In the rows, zero is written as 128.
Known rows, with every way that one mark hangs from another
(rego (muge (gugo lanid refig))): 101 99 145 104 156 115 145 121 92 78 86 120 112 65 117 111 119 133 147
 181 114 133 127 159 145 164 92 77 143
(gugo lanid lebom (refig (gara bigab))): 118 95 132 154 174 118 159 154 85 103 150 168 160 109 127 147 110 131
 169 204 130 124 101 94 160 208 148 95 119
(refig (gugo (lebom lanid))): 129 93 154 135 114 174 160 128 71 83 140 210 138 129 122 137 120 74 150
 160 125 91 47 145 156 150 137 78 151
(lebom (zode gugo)): 72 124 140 100 83 134 132 130 79 119 171 109 121 121 112 112 127 77 147
 200 148 118 110 167 199 110 129 53 158
(gugo (lanid lebom) refig): 120 101 108 127 134 129 169 134 85 77 139 138 141 76 118 127 122 158 151
 186 126 161 117 112 140 159 127 66 148
(gugo lebom refig zode): 127 111 125 124 147 120 163 156 92 80 86 162 124 105 141 123 117 101 141
 154 134 128 113 100 168 183 124 102 135
(muge (gugo (lebom zode)) rego): 89 119 174 111 123 133 148 143 60 108 82 113 130 148 115 125 147 63 182
 136 109 104 96 179 176 157 116 85 168
(muge (gugo refig) rego): 99 129 168 122 118 115 132 141 82 82 72 110 119 123 123 118 120 102 170
 158 120 131 108 152 156 166 119 76 141
(lanid (lebom (gugo refig) zode)): 115 86 125 112 134 125 164 165 65 98 146 116 116 102 124 102 134 109 121
 174 118 155 134 156 142 151 156 71 166
(lanid gugo (lebom zode)): 101 106 126 100 105 139 173 142 96 95 182 110 130 118 116 120 126 130
 129 199 109 149 124 180 176 126 139 36 184
(bigab (gara (refig (rego (muge gugo))))): 124 138 195 117 89 134 145 101 104 111 105 122 86 119 107 114 145 104
 145 193 138 101 120 196 135 171 125 60 140
(rego (muge (gugo (lebom lanid) refig))): 125 79 159 117 155 111 155 154 85 92 83 158 109 92 124 111 115 96 121
 163 104 94 80 134 138 162 105 84 162
(muge (gugo lebom refig zode) rego): 112 119 164 117 150 126 160 157 74 78 31 138 120 138 144 126 131 80 166
 124 106 138 101 122 152 191 104 116 133
(muge (gugo lanid lebom zode) rego): 101 124 160 103 140 153 156 119 61 71 62 146 134 145 136 139 138 84 197
 123 92 149 85 150 150 194 79 118 137
(rego (muge gugo)): 92 129 149 92 114 114 123 113 102 71 111 120 98 83 118 97 117 89 149 197
 119 100 124 209 160 144 103 82 158
(refig gara rego): 104 128 169 125 64 163 111 131 86 86 177 154 109 120 119 115 106 84 179
 214 144 98 88 162 145 156 120 58 152
(bigab (gara (refig (rego muge)))): 131 139 169 119 71 134 144 105 107 121 125 133 94 114 101 117 141 108
 141 204 163 99 135 169 144 166 138 62 144
(zode (gugo (lanid lebom) (refig rego))): 102 86 127 118 74 150 142 127 69 105 148 136 124 89 121 132 124 138 142
 187 131 160 92 97 121 129 116 62 134
(zode (lebom (gugo (refig gara)) lanid)): 108 82 175 160 112 144 145 208 58 76 187 142 122 127 127 109 119 104 129
 195 117 131 73 136 122 181 125 64 167
(refig (gugo lanid (lebom zode)) rego): 108 69 169 123 108 206 154 113 46 117 118 179 131 115 107 145 149 93 176
 131 132 104 84 162 157 153 115 74 145
(muge gugo): 97 135 156 112 106 120 131 113 97 68 135 128 117 104 124 112 114 97 163
 189 119 116 96 192 169 149 119 63 147
(gara bigab refig): 130 146 142 139 112 105 150 108 115 108 153 144 118 110 121 120 116 97
 168 204 151 107 152 172 187 182 182 67 122
(gugo lanid): 103 124 129 113 106 137 139 105 85 76 158 141 139 98 116 122 115 123 176
 190 134 132 105 152 170 157 114 65 145
(lanid gugo lebom): 112 122 116 108 88 126 163 132 110 65 181 132 136 109 126 120 112 138
 128 213 106 154 109 162 158 135 143 49 164
(refig (gara bigab)): 101 138 142 135 115 126 127 131 106 90 193 146 128 122 128 125 95 98 179
 239 142 106 112 173 180 176 153 80 136
(muge (gugo lanid (lebom zode) refig)): 105 77 160 124 179 128 176 145 64 108 93 127 139 97 114 133 140 122 155
 139 109 129 97 131 169 174 110 66 150
(rego (muge (gugo lebom refig))): 111 100 146 115 156 93 146 148 95 85 63 140 117 72 124 109 124 100 128
 171 117 100 118 140 148 162 115 98 146
(lebom (gugo zode) lanid): 130 101 145 95 107 158 142 132 66 68 160 165 97 147 150 104 106 64 143
 163 105 144 83 174 145 171 114 90 157
(zode gugo lebom): 64 128 137 135 51 121 123 154 84 87 177 104 134 103 117 116 133 104 143
 207 147 121 102 156 176 119 119 68 153
(gugo (lebom lanid)): 130 102 141 126 106 132 150 137 81 90 155 177 138 125 124 124 110 86 150
 172 126 94 60 130 162 152 129 70 166
(zode lebom): 84 124 141 143 73 123 133 153 91 74 157 110 129 93 115 113 131 121 159
 190 147 111 118 173 172 148 120 67 162

Rows
137 145 177 140 64 142 152 107 101 116 150 138 112 137 106 131 137 115
 154 193 163 112 109 153 152 175 156 44 132 : (bigab (gara (refig rego)))
137 123 154 129 156 186 196 106 74 78 93 212 134 119 124 144 149 79 170
 137 126 135 107 138 158 197 131 99 111 : (gara (refig (gugo lanid lebom zode)))
114 104 147 113 163 159 155 154 64 61 146 161 120 124 142 119 113 99 154
 184 112 176 104 127 129 208 108 98 130 : (lebom (gugo lanid (refig gara) zode))
122 99 108 111 152 148 180 132 84 69 119 143 123 90 134 127 121 149 152
 168 122 181 124 113 140 176 106 89 141 : (gugo (lanid lebom) refig zode)
134 127 165 141 73 128 130 103 104 123 147 149 97 110 124 121 115 93 175
 190 153 97 145 176 167 179 172 62 124 : (gara bigab (refig rego))
111 120 141 148 142 114 138 153 105 100 166 142 128 112 130 125 95 117
 160 230 144 116 123 135 174 187 161 76 127 : (gugo (refig (gara bigab)))
130 146 162 125 125 181 176 104 94 75 108 187 101 122 126 122 136 66 163
 163 145 129 129 180 171 176 142 80 121 : (gara (refig (gugo zode)))
87 123 104 104 86 141 147 113 78 82 183 135 147 100 117 127 128 120 152
 209 126 160 90 132 148 122 118 70 144 : (zode (gugo (lanid lebom)))
103 100 151 125 131 170 164 133 67 104 123 173 137 119 111 133 144 73
 153 154 138 94 96 172 185 144 144 79 153 : (refig (gugo (lebom zode)))
135 61 163 102 86 140 115 145 67 104 122 155 74 101 130 91 107 86 119
 170 119 110 100 154 108 155 117 79 163 : (lebom (gugo (refig (rego muge))) lanid)
123 91 158 120 74 129 136 139 104 95 134 134 111 109 127 120 101 140 124
 186 124 134 112 131 157 150 134 35 145 : (lanid (gugo (refig rego)))
94 129 149 79 131 134 136 111 101 63 89 126 80 93 136 95 118 78 153 179
 112 124 133 210 162 160 82 101 151 : (rego (muge (gugo zode)))
89 135 165 107 107 141 135 106 67 73 105 118 134 131 116 128 126 104 201
 158 106 141 90 176 152 169 96 78 145 : (muge (gugo lanid) rego)
86 100 142 130 90 136 133 148 61 66 171 121 140 101 121 115 141 123 156
 173 118 150 108 175 139 170 115 84 151 : (zode (lebom (gugo lanid)))
128 100 191 140 102 190 167 122 66 130 104 186 112 125 104 133 160 56
 163 136 146 80 111 168 162 158 157 61 143 : (gara (refig (gugo (lebom zode)) rego))
106 103 159 101 69 178 114 101 84 89 109 166 88 87 113 110 123 80 154
 184 147 87 117 202 142 132 114 84 145 : (refig gugo (rego muge))
132 142 163 142 130 174 191 89 87 92 147 171 146 136 99 153 153 129 159
 189 152 141 98 156 161 185 155 56 113 : (bigab (gara (refig (gugo lanid))))
94 133 163 94 126 161 145 106 67 65 82 122 116 143 133 127 127 92 205
 140 98 161 99 179 157 185 73 100 139 : (muge (gugo lanid zode) rego)
121 95 131 103 151 141 154 135 66 66 117 147 116 108 144 113 118 113 145
 153 111 181 120 133 140 196 115 99 125 : (lebom (gugo lanid refig zode))
105 108 196 136 105 148 122 148 88 84 128 141 99 109 126 117 108 101 164
 194 122 112 83 151 131 171 114 51 140 : (muge (gugo (refig gara rego)))
116 101 163 147 103 135 118 147 95 113 157 148 107 113 131 127 94 114
 167 218 147 106 114 139 151 183 152 71 127 : (gugo (refig (gara bigab) rego))
117 117 139 116 130 175 162 122 80 66 100 199 127 123 138 133 131 69 155
 152 130 117 92 155 168 167 126 113 129 : (refig (gugo lebom zode))
103 120 145 87 146 125 146 126 95 67 72 148 101 97 138 107 131 70 148
 162 105 109 116 180 157 170 86 121 149 : (rego (muge (gugo lebom zode)))
64 106 150 158 106 141 145 181 70 91 179 118 150 103 111 131 130 133 149
 218 141 148 90 101 150 156 103 60 138 : (zode (gugo lanid (refig gara)) lebom)
123 105 115 120 118 111 152 157 80 69 143 138 122 93 135 105 122 114 120
 184 116 158 121 139 122 160 160 83 147 : (lanid (lebom (gugo refig)))
123 96 153 130 94 153 132 168 69 78 166 155 107 111 134 107 117 99 139
 200 117 146 98 135 91 167 143 75 149 : (lanid (lebom (gugo (refig gara rego))))
132 76 145 121 123 158 156 134 71 97 84 169 120 102 138 136 124 121 161
 132 126 137 98 89 137 189 97 95 129 : (gugo lanid lebom (refig rego) zode)
114 96 145 107 84 125 116 132 96 105 94 133 87 72 117 101 112 111 138
 186 150 96 141 146 142 146 113 75 153 : (gugo (refig (rego muge)))
109 118 168 150 126 196 187 125 72 72 117 164 119 106 117 135 161 108
 173 147 137 147 129 174 157 190 115 82 126 : (gara (refig (gugo lanid (zode lebom))))
